Each row was made from one walk, in order. Every step used is in the known rows, and no mark comes twice. Write each row's walk.
In the rows, zero is written as 128.
Known rows
vozo paser tomi desim vobe: [112 159 121 114 105 162  70 112 111 121 110 146 150 155 108 160 128 143
 127 128 106 151 170 151  81 127 109  40 145 111 118 132  57 102 145 116
 100 122]
paser tomi desim vobe rupa: [114 157 106 110 101 163  68  72 108 126 120 153 146 145 108 159 123 152
 159 126 107 138 144 127 116 112 115  31 154 140 117 126  68  89 157 116
  94 124]
vozo kemap luse zevu: [109 147 118 142 119 147  80 108  88 109 141  97 133 144  93 164 112 109
 124 133 141 137 168 122 100 119 114 103 143  89 123 136 153 114 159  94
 121 132]
kemap desim vativ rupa vobe vozo paser: [117 153 143 107 129 172  86 114 129 107 147 140 152 131 135 176 136 163
 105 141 104 132 139 140  94 127 103  47 127  96 106 135 120 114 164 104
 100  93]
vativ rupa vobe vozo kemap desim: [126 142 116  95 119 167  77  95 113 112 147 144 151 158 102 182 132 161
 120 145 125 135 143 142 116 119  98  77 142  94 111 143 144  88 163 101
 119 104]
tutegag vozo: [128 152 117 148 129 156  92 127  95 111 126 169 130 145  99 163 132 123
 144 127 136 137 143 143 121 130 115  76 152 121 107 129 108  98 178 100
 109 120]
desim vobe: [117 153 123 137 107 150  85 123 108 105 131 173 141 133 111 150 128 147
 131 128 123 148 137 134 103 125 112  79 150 126 124 128  93  98 169 102
 102 106]
tomi desim vativ rupa vobe: [112 152 128 129 105 147  77  95 116  95 125 239 139 117 134 158 124 153
  94 137 112 137 142 136 116  95 107  54 136 141 115 126 102  98 181  96
 100 101]
vozo desim vobe rupa: [126 153 106 115 102 157  79 104 109 110 135 100 146 137 112 160 129 157
 147 128 138 127 142 114 108 127 116  67 164 137 118 132  89  96 173 114
 100 132]
tutegag vozo desim vativ: [127 153 117 130 122 133  98 128  98 108 131 176 125 131 103 169 137 123
 123 134 140 127 143 115 112 128 119  94 150 134 109 131 109 109 167 100
  98 133]
kemap desim vativ rupa vobe gade: [111 134 133 125 123 151  96 104 123  92 152 167 142 132 134 154 136 158
  81 130 103 131 129 103 110 119  98  66 142 143 114 132 139 104 177  99
  91 102]
tomi desim vativ rupa vobe vozo: [119 160 129 114 111 165  73  90 122 108 130 252 148 117 120 172 125 161
 110 142 102 133 136 140 121 105 107  64 133 122 110 128 116  92 178  97
  95  89]
paser tomi desim vativ rupa vobe gade: [102 148 130 112 103 153  74  86 114 100 124 214 147 135 121 157 127 152
 101 129  78 137 151 123 123 107 101  52 140 151 120 127 113 103 165 104
  78 119]
gade zazo: [130 159 112 152 114 152  79  95 105 104 131 148 136 126 130 164 116 128
 141 128 103 140 149 152 131 131 113  98 154 137 129 136 117 108 171  93
 102  95]
kemap luse vozo: [132 151 112 163 144 162  82 111 105 109 133 102 142 136 116 159 136 129
 149 143 149 143 163 129  98 149 120  42 147 101 123 133 118 128 163  94
 116 128]
vobe rupa vativ: [125 154 119 135 124 158  85  75 109 112 141 174 136 124 147 155 118 158
 127 126 122 120 125 128 128 118 108  60 149 144 119 121 139 100 170 100
  93 111]
rupa vobe vozo tutegag: [129 164 119 108 105 174  75 118 111 126 128 183 146 131 109 184 130 131
 162 137 117 146 143 150 116 137 100 106 143 101 111 140 124  98 171  98
  98 114]
zevu tutegag vozo paser tomi desim vativ: [119 151 128 126 123 147  91 134  99 124 112 186 136 157  95 169 132 109
 113 140 135 131 168 146 118 126 109  29 143 125 106 133  78 104 143 105
 107 123]
rupa vobe desim tomi: [120 141 134 134 121 143  83  84 115  97 118 144 145 137 122 170 128 140
 107 127 112 133 142 145 115 121 107  69 153 158 139 133 101  93 162  80
  73 112]
vobe vozo paser tomi desim vativ: [111 168 125 106 124 159  67  92 114 127 116 196 143 137 107 173 123 143
 124 138  79 135 153 142 104 130 110  61 140 100 111 130  89 117 133 106
  81 107]
paser tomi desim vobe gade: [114 147 111 117 103 159  74  96 110 119 121 175 147 157  92 151 130 147
 121 123  97 147 152 118 101 127 106  72 156 139 121 131  87  84 153 113
  88 118]
paser tomi: [110 159 116 132 115 145  75  92  95 106 118 159 131 145 114 158 121 127
 140 127  97 149 149 144 125 134 116  57 153 132 127 128 100 119 145 102
  86 125]
paser tomi desim vativ rupa: [109 159 118 126 112 130  72  77 103 102 117 252 133 121 128 157 119 140
 102 139  91 138 154 136 121 104 113  32 146 161 116 126  79 110 152 104
  95 124]
vozo paser tomi desim: [112 159 113 125 121 159  65  96 104 115 103 147 140 158 115 163 122 135
 122 132 101 143 172 157  97 132 107  40 152 109 113 133  69 112 142 110
  97 123]
zevu tutegag vozo paser tomi desim vobe: [125 149 124 118 108 169  89 151 101 130 113 145 149 175  78 169 140 116
 130 135 153 143 177 158  97 133 108  17 144 117 107 137  62  83 151 115
 121 126]
luse kemap desim vobe gade: [129 132 111 119 123 158  94 109 121 114 160 122 144 149 120 154 138 159
 119 124 133 138 126 116  77 127 101  84 147 134 123 144 128  97 159 100
 102 107]
rupa vobe desim: [119 148 123 135 123 155  75  90 110  92 130 110 140 144 132 168 119 152
 118 130 123 138 126 148 125 123 106  70 148 129 127 133 121 101 169  84
  89  97]
zevu tutegag vozo kemap desim: [135 126 103 128 132 141 104 133  93 120 140 135 130 183  79 174 136 114
 107 143 182 128 149 129 128 131 101  70 160 108 105 145 124  77 152  97
 140 116]
zevu tutegag vozo: [132 144 116 154 124 154  99 142  92 109 127 175 132 154  90 162 132 110
 126 135 161 133 148 147 136 137 109  55 157 129 111 134 110  91 174  96
 121 113]
zazo gade: [128 156 123 151 120 165  77  98 104  97 133 163 130 134 106 140 129 133
 142 129  86 139 149 139 106 125 105  84 155 123 119 124 132 124 178  92
 100 113]
zevu vozo tutegag: [137 158 116 126 108 161  86 133 109 114 130 222 139 131 107 172 123 108
 148 139 161 143 150 145 117 141 103  66 167 134 100 131  80 100 163  95
 107 114]
luse vozo: [131 153 118 150 139 154  86 120 106 109 125 160 137 134 118 158 131 140
 149 137 131 145 154 144 109 136 115  58 160 122 124 136 110 116 169  95
 105 112]
paser tomi desim: [115 157 102 128 115 147  67  77  99 114 109 193 131 149 108 159 122 131
 129 132 107 146 156 142 116 126 113  51 156 132 118 129  81 101 146 103
  93 119]
luse vozo paser: [128 156 128 147 145 164  83 139 112 111 119 114 146 140 123 161 132 144
 142 137 128 141 168 158  90 142 110  48 154 101 119 138  99 127 165 101
 108 116]

Write each row's walk
[128 121 126 126 126 130 119 134  90 130 135 157 128 167  64 179 135  84
  97 133 172 125 174 124 102 117 108  80 161 138 118 150 131  71 152  91
 122 132]  luse zevu tutegag vozo kemap desim tomi
[125 144 112 131 119 163  76 115 105 105 143 131 147 158  87 169 121 118
 137 144 171 135 155 129 119 140 106  66 154  88 112 125 113 108 148  91
 119 118]  zevu vozo kemap luse
[136 149 108 127  98 156  86 117 114 110 143  99 150 139 108 160 130 143
 127 124 112 133 160 120 105 142 107 123 162 147 134 143 121  95 174 106
  94 112]  vozo desim vobe gade zazo
[145 154 117 110 123 160  96 108 118 125 146 129 149 126 131 164 140 168
 150 135 159 127 147 117  89 127 116  46 153 147 125 133 128  99 166 108
 100 128]  luse vozo desim vobe rupa vativ
[127 147 112 131 135 142  80 121 102 115 126 153 141 149 102 166 126 143
 145 142 136 140 161 143 117 125 107  87 161 105 128 140 128 109 158  94
 115 122]  luse vozo kemap
[133 142 119 140 104 161 110 161  88 118 148  71 138 155  68 170 140  87
 128 136 206 137 177 114  78 141 126  56 142 115 114 143 124  93 170 105
 135 143]  kemap luse zevu tutegag vozo desim vobe
[131 169 106  91  96 163  68 102 108 148 117 234 148 140  89 180 132 129
 163 140 110 153 160 142  95 132 106  78 148 122 107 140  69  82 145 113
 103 128]  paser tomi desim vobe vozo tutegag
[135 151 113 123 108 153  96 143  99 114 132 131 138 151  87 168 145 131
 141 129 156 139 153 128  91 133 118  83 151 129 111 135  94  87 174 111
 112 135]  tutegag vozo desim vobe
[110 143 128 130 108 156  79  98 121  94 132 232 146 125 125 154 126 160
  83 130 100 129 143 119 118 105  97  74 142 147 114 128 119  94 188  99
  91 102]  tomi desim vativ rupa vobe gade
[107 154 140 132 106 144  84 111 112  87 134 205 141 112 141 156 125 150
 109 133 101 139 134 138 125 105 109  59 133 143 124 124 118 116 180  94
  93 107]  desim vativ rupa vobe
[121 154 119 104 105 156  75 119 110 125 140 184 153 148  79 170 124 155
 143 137 117 140 140 138 114 122 104 122 148  92 123 134 123  84 156 104
 108 103]  desim vobe vozo kemap
[137 154 109 115 118 162  86 117 113 119 135  89 151 135 113 166 138 162
 170 136 149 131 156 117  97 132 120  45 166 134 123 138  97 104 174 111
 106 135]  luse vozo desim vobe rupa
[122 148 126 136 124 155  72  89 109  80 132 134 146 135 143 167 119 160
 103 134 122 135 139 159 127 115 105  42 147 148 124 133 113 100 182  89
 103 105]  vativ rupa vobe desim
[143 132 111 117 128 156  97 119 119 132 158  92 156 159 102 169 139 151
 139 135 129 138 163 116  98 132  99 115 160 121 130 153 147  86 156 101
 117 101]  luse vozo kemap desim vobe gade zazo
[136 152 104 134 124 151  91 127  93 109 125 136 129 151  92 171 138 123
 136 132 154 130 156 135 109 138 117  83 159 125 107 137 107  98 172 104
 109 139]  tutegag vozo desim
[137 141 108 139 127 167  89 133 114 113 144  57 157 151  94 155 150 144
 136 139 160 138 174  96  69 160 114  70 154 109 127 140 119 113 165 107
 109 145]  kemap luse vozo desim vobe gade
[102 157 128 110  99 144  71  82 108 101 118 226 139 128 129 164 125 143
 113 135  90 145 152 141 122  99 111  32 133 151 120 126  93 109 160 101
  87 116]  paser tomi desim vativ rupa vobe
[124 155 127 125 111 161  90  92 115 118 147 177 144 121 140 150 124 167
 132 123 127 128 120 123 112 113 109  60 143 146 123 120 125  90 171 106
  96 108]  desim vobe rupa vativ
[124 140 137 135 118 144  79  84 115  86 120 171 151 128 134 169 126 148
  97 132 111 130 153 158 115 113 105  38 152 176 136 134  94  92 175  84
  85 122]  vativ rupa vobe desim tomi
[131 153 111 144 137 139  90 112 108 106 138 108 136 125 119 165 141 129
 130 150 153 133 163 101  90 146 124  59 146 113 125 134 116 141 153  95
 104 142]  kemap luse vozo desim vativ
[115 153 127 137 106 161  76 111 107  87 128 162 145 131 130 158 125 150
 123 130 115 144 146 157 123 116 107  50 143 135 123 129 114 107 189  99
 106 112]  vativ rupa vobe
[123 152 110 134 107 155  77 106 112 113 122 202 141 139 108 152 127 149
 114 131 134 144 144 133  96 116 110  73 151 127 115 129  73  79 171 104
 109  99]  tomi desim vobe
[112 142 133 125 119 144  94  99 117  91 146 173 134 125 145 160 133 150
  93 137 119 138 128 123 110 110 108  47 134 137 115 131 117 109 169  96
 101  99]  kemap desim vativ rupa vobe
[114 157 111 116 100 151  72  94 104 119 115 191 140 147 102 157 128 139
 136 129 113 154 153 137  98 119 115  51 149 134 122 128  69  91 146 110
  96 118]  paser tomi desim vobe
[119 136 110 111 114 139  89 114 109 116 145 136 140 161 101 158 132 149
 110 135 144 142 137 117  95 118 103  97 152 107 118 139 109  84 148 104
 122 110]  vozo kemap desim vobe
[122 163 135 120 115 179  77 136 120 121 133 139 159 139 101 166 130 157
 140 131 110 142 148 151  87 142 107  80 141  87 116 133  97 103 164 111
 102 100]  desim vobe vozo paser
[142 156 106 153 134 159  83 124 104 123 129 128 141 129 120 169 138 111
 158 150 160 145 176 133  91 152 111  60 150 106 114 142 101 125 164  97
 125 149]  kemap luse vozo tutegag
